Each row comes from the steps of one path. Every step used is in the known rows, and no mark comes twice. Write the path behind each row, first mark first.
Known rows
D R F T V K: |  32 |   5 |  40 |   2 | -14 |  22 |  22 | -14 |  10 |  -6 |   6 |  12 | -26 |  -3 |  51 | -43 | -21 | -14 | -11 |   2 | -30 |  13 |  -5 |   8 |
T F R D V K: |  26 |   6 |  10 |   5 | -21 |  11 |  -3 | -17 |  19 |   3 |   9 |  19 |  -3 |  23 |   1 | -40 | -17 | -13 |  31 |  17 | -29 |  30 | -12 |  -7 |
A F R D V K T X: |  -4 |   6 |   4 |  24 | -35 | -14 | -13 | -16 |   7 |  17 |   1 |  -4 | -10 |  14 |   3 | -26 | -17 | -22 |  12 |  11 | -11 |  18 | -14 |  -1 |
A F T: | -13 |   5 |  12 |   4 | -11 |  -7 | -10 | -30 |   3 |  -4 |  -7 |   7 | -22 |   4 | -12 | -17 | -16 | -12 | -16 |   5 |  -1 |  14 |  -7 |  -7 |
D R F T: |  30 |  13 |  40 |   2 | -11 |  19 |  17 | -17 |   6 |  -8 |  -3 | -15 | -26 |   6 |  48 | -27 | -10 |  -8 | -18 |   0 | -26 |  14 |  -7 |   6 |
F R: |  38 |   5 |   3 |   6 |  -7 |   5 |  17 | -22 |  18 |  -1 |  -3 |  -4 |   7 |   6 | -11 |  -2 |  10 |  -2 |  22 |   3 | -15 |   8 |  -6 |  12 |
W T R D V: |  24 | -14 |   8 |  28 | -44 |  26 |   1 |  46 |  20 |   3 |   8 | -18 |   0 |   7 |   3 | -13 |  -7 | -17 | -19 | -12 |  10 | -17 |  15 |  11 |
F T K: |  39 | -26 |  -5 |   0 |   4 |  30 |   9 | -17 |  14 |  -7 |   8 |  41 | -10 | -33 |  -4 | -19 | -19 | -11 |  -2 |   3 |  -6 |   1 |  19 |  14 |
P F R: |  24 |  18 |  18 |  -6 | -11 |   7 |   9 |   0 |  11 |   2 | -19 | -18 | -12 |  13 |  17 | -10 | -11 |   3 |  14 |  12 | -24 |  20 |  -9 |  -5 |
P F R D V K T X: |  32 |  -1 |  10 |  15 | -18 |  12 |   0 |  11 |  12 |  18 | -12 | -16 | -11 |  11 |  37 | -25 | -25 | -11 |  11 |  16 | -27 |  14 |  -4 |  -4 |
K T R F: |  16 | -44 |   6 |  20 | -51 |  23 |   2 |  28 |   0 |  31 |   5 | -20 | -22 |  -4 |   2 | -13 |  -3 |  -8 | -23 |   8 | -24 |  -1 |   0 |  11 |
A F R D V K T: |  -7 |   5 |   4 |  24 | -26 | -12 |  -7 | -26 |  10 |  13 |  -2 |  12 |  -7 |  17 |  -2 | -26 | -17 | -20 |  16 |  17 | -12 |  15 | -13 |  -1 |
F R D V: |  37 |   0 |  -1 |  24 |   0 |   3 |  12 | -26 |  24 |   7 |   4 |  -4 |  16 |  26 |  15 | -10 |   1 | -17 |  28 |  17 | -17 |   5 |  -2 |   4 |
X T: | -11 | -15 |  -4 |  12 | -30 |  43 |  -3 |  -1 |   3 |  -8 |   9 | -18 |  -5 |  -8 |  -7 | -10 | -11 |  -2 | -13 |   0 |  -3 |  -5 |   7 |   6 |
V K T F R D: |  29 | -30 | -15 |  21 | -13 |  24 |  -6 |  -3 |   9 |  14 |   4 |  53 |  -1 | -20 |  -3 | -38 | -27 |  -7 |   9 |   6 | -22 |   5 |   1 |  14 |
A F T R D V K: |  -1 |   1 |  13 |  14 | -21 |   1 |  -3 | -27 |  16 |  -3 |   3 |   3 | -19 |  11 |   0 | -39 | -25 | -24 | -16 |  17 | -10 |  15 |   0 |  -3 |
D V K T R: |   5 | -30 |  33 |  15 |  -8 |  17 |  20 |   7 |  18 |  12 |  10 |  20 | -13 | -10 |   3 | -40 | -14 | -24 |   0 |  15 |  -2 | -14 |  10 |   9 |
T R F: |  15 |   5 |   9 |  -1 | -46 |  12 |   7 |  20 |   4 |   3 |  11 | -48 | -17 |  16 |  14 | -29 |  -1 |  -2 | -13 |  16 | -26 |  23 |  -5 |   1 |
K T F: |   2 | -43 |  10 |  13 | -37 |  19 | -12 |  15 |  -2 |  31 |   1 |  19 | -22 |  -6 | -14 | -10 |  -9 |  -8 |  -7 |   1 | -17 |   1 |  -4 |   0 |
R F T K: |  19 | -10 |   2 |  -3 |  -8 |  24 |  -3 |  -1 |  -7 |  -5 |   8 |  14 | -27 | -10 |  25 | -37 | -19 |  -4 |  -5 |  14 | -18 |  24 |  -3 |  -4 |
R D V K: |   5 |  -9 | -11 |  27 |  16 |   2 |  -5 |  -7 |  10 |   7 |  11 |  21 |  15 |  17 |  36 | -27 | -22 | -21 |  11 |  20 |  -3 |  -3 |   9 |  -6 |
V K: |  12 |  -1 | -12 |   2 |  13 |  10 |   3 |  -5 |   4 | -10 |   2 |  40 |   5 | -25 |   0 | -31 | -20 |   1 |   6 |   0 |  -2 |   1 |   4 |  12 |
A F R D: |  -8 |  23 |  -5 |  15 | -26 | -21 | -12 | -29 |   6 |   5 |  -3 |  -5 |  -1 |  27 |  -2 | -11 | -10 | -11 |  16 |  13 | -12 |  24 | -17 |  -6 |

Which path is each row?
|  28 | -36 | -21 |  26 | -18 |  24 |   1 |  10 |  10 |  15 |   6 |  32 |   4 | -25 |   3 | -32 | -24 |  -8 |  -8 |   6 | -17 |  -7 |  12 |  22 |
V K T R D
|  13 |  24 |  38 |  -2 | -19 |   7 |  13 |  -4 |   0 |  -3 |  -1 | -22 | -22 |  12 |  50 | -23 |  -7 |  -4 |  -8 |   0 | -23 |  16 | -12 |   3 |
D R F
|  34 |  -6 |  19 |   5 |  -4 |  27 |  10 |   0 |  20 |  -2 | -10 |  -9 | -19 |   7 |  33 | -37 | -33 | -13 | -17 |  22 | -25 |  12 |  10 |  -5 |
P F T R D V K
|  45 | -16 |  -6 |  32 | -12 |   9 |   7 | -13 |  21 |  17 |   7 |  -2 |  10 |   9 |  17 | -19 |  -6 | -20 |  21 |  11 | -18 |   2 |   0 |  11 |
F R D V K T X
|   7 | -20 |  -7 |  26 | -48 |  52 |   5 |   4 |  19 |  -3 |  21 | -30 |   0 |   3 |   7 | -36 | -22 | -16 | -14 |  16 | -15 |  -2 |  17 |  12 |
X T R D V K
|  49 | -24 |   8 |   8 |  -9 |  30 |  17 | -18 |  24 |  -8 |   2 | -11 | -10 |  -7 |  -6 | -18 |  -5 | -12 | -29 |   5 | -16 |  -1 |  15 |  14 |
F T R
|  19 | -44 |  13 |  25 | -36 |  20 |  -4 |   3 |  11 |  34 |   3 |  17 | -15 |   8 |  -6 | -16 |  -8 | -17 |   7 |  10 | -25 |   3 |  -4 |   1 |
K T F R D V
|  21 | -40 |  11 |  16 | -40 |  21 |  -3 |   5 |   7 |  30 |  -1 |  17 | -18 |  -4 | -19 | -10 |  -4 |  -8 |   4 |   2 | -25 |   5 |  -7 |   6 |
K T F R
|  21 |  -8 |   7 |   3 | -11 |  16 | -12 |   7 | -13 |  -1 |   3 | -29 | -31 |   0 |  33 | -31 | -11 |  -5 | -24 |   3 | -16 |  22 | -11 |  -9 |
R F T X
|  15 | -34 | -12 |  17 |  -1 |  20 |   1 |   5 |   2 |  10 |   0 |  50 |  -2 | -36 |  -5 | -26 | -21 |  -4 |  -4 |  -1 |  -6 | -11 |   8 |  19 |
V K T
|  24 |  -6 |  -3 |  20 | -27 |  11 |  10 |   7 |  23 |   7 |  17 | -23 |   8 |  20 |  20 | -31 | -13 | -19 |  -4 |  22 | -18 |   4 |  12 |   6 |
T R D V K
|  17 |  -9 |   8 |   2 |   1 |  19 |  -4 |  -8 |  -7 |  -6 |   0 |  -5 | -26 |   5 |  26 | -30 | -11 |  -3 | -18 |  11 | -18 |  19 |  -9 | -10 |
R F T
|  -4 |  -7 |  31 |   5 |  15 |   7 |  17 |  -5 |  13 |  -3 |   7 |  26 |  -7 |  -5 |   9 | -39 | -14 | -19 |  11 |  13 |   6 |  -8 |   6 |   0 |
D V K
| -10 | -32 |  -1 |  12 | -40 |  49 |   8 |   6 |  11 |  -2 |  24 |  28 |  -5 | -21 |  -2 | -36 | -29 | -16 |   0 |   5 | -10 |  -7 |  11 |   8 |
X T V K
|  18 | -21 |  10 |   2 |  -6 |  23 |   3 |  -3 |  -2 |  -3 |  10 |  27 | -26 |  -5 |  30 | -48 | -24 | -12 |  -9 |  14 | -23 |  17 |  -6 |  -8 |
R F T V K
|   3 | -27 |  35 |  15 | -11 |  19 |  16 |  10 |  11 |  12 |  10 |  15 | -20 |  -6 |  13 | -48 | -16 | -22 |  -1 |  19 |  -7 |  -6 |   4 |   4 |
D V K T R F
|  23 | -42 |   0 |  24 | -38 |  20 |  -9 |   3 |   7 |  33 |   1 |  17 | -11 |   4 |  -9 | -10 |  -9 | -11 |   5 |   6 | -28 |   6 |  -5 |   4 |
K T F R D
|  19 | -48 |   4 |  22 | -46 |  21 |   6 |  22 |   9 |  31 |   3 | -13 | -12 | -10 | -11 |  -2 |   0 |  -9 | -22 |   2 | -17 | -13 |   9 |  18 |
K T R
|  21 |  -6 |  13 |  14 | -54 |  29 |   0 |  53 |   7 |  -2 |   4 | -26 | -16 |  -1 |  -1 | -19 |  -4 |  -5 | -24 | -15 |   4 |  -4 |   4 |  11 |
W T R F
|  53 | -26 |  -9 |  19 |  -7 |  29 |   9 | -20 |  25 |  -4 |   5 | -10 |  -1 |   3 |   9 | -17 | -11 | -15 | -27 |  10 | -20 |   0 |  17 |  10 |
F T R D
|  53 | -29 |   1 |  21 |  -1 |  32 |  15 | -22 |  30 |  -6 |   8 |   3 |  -3 |  -1 |  11 | -34 | -18 | -22 | -23 |  15 | -18 |  -3 |  20 |  12 |
F T R D V K
|  43 | -16 |  -5 |  32 |  -3 |  11 |  12 | -22 |  24 |  13 |   4 |  15 |  14 |  12 |  12 | -19 |  -6 | -19 |  25 |  17 | -19 |  -1 |   1 |  11 |
F R D V K T
|   5 | -23 |  -6 |  31 |   1 |   8 | -11 |  -2 |  10 |  18 |  12 |  28 |   6 |  17 |  30 | -33 | -26 | -24 |   9 |  21 | -11 |   0 |   6 |  -8 |
R D V K T F
|   5 |  -8 |   7 |   6 | -51 |  50 |  -2 | -10 |  13 |  -7 |  11 | -14 | -13 |   4 | -19 | -28 | -13 |  -4 |   5 |   5 | -22 |  17 |  -3 |   2 |
X T F R
| -11 |   3 |   6 |   0 | -20 |  -2 |  -9 | -22 |   3 |  -3 |   2 |  25 | -23 | -10 | -12 | -24 | -24 | -14 |  -3 |   8 |  -2 |  18 |  -1 |  -2 |
A F T K
|  19 | -52 |   1 |  34 | -41 |  20 |   3 |  20 |  12 |  37 |   9 | -12 |  -6 |   4 |   6 |  -8 |  -6 | -20 | -18 |  12 | -18 | -14 |  12 |  12 |
K T R D V
|   8 | -10 |  -4 |  14 | -50 |  49 |  -9 | -11 |  13 |  -4 |  13 | -14 |  -6 |  11 |  -9 | -27 | -17 |  -7 |   6 |   9 | -25 |  18 |  -2 |   1 |
X T F R D
|  13 | -30 |  -5 |  11 | -13 |  23 |  -6 |   6 |   2 |  11 |   3 |  54 | -10 | -29 | -10 | -38 | -27 |  -4 |   1 |   1 | -14 |   2 |   2 |  12 |
V K T F
|  -7 | -18 | -14 |   5 | -43 |  50 |  -1 |  10 |   4 |  -4 |  21 |   9 |  -7 | -28 |  -9 | -21 | -23 |  -5 |   6 |   4 |  -4 |   2 |  16 |  14 |
X T K
|  20 |  -6 |   1 |  19 | -32 |   8 |   9 |   9 |  22 |  11 |  17 | -37 |   6 |  28 |  20 | -20 |  -6 | -20 |  -6 |  22 | -17 |   4 |  11 |   2 |
T R D V
|  49 | -28 |   5 |  20 |  -5 |  28 |  14 | -21 |  29 |  -2 |   7 | -11 |  -4 |   7 |  11 | -24 | -11 | -22 | -25 |  14 | -18 |  -3 |  18 |   8 |
F T R D V
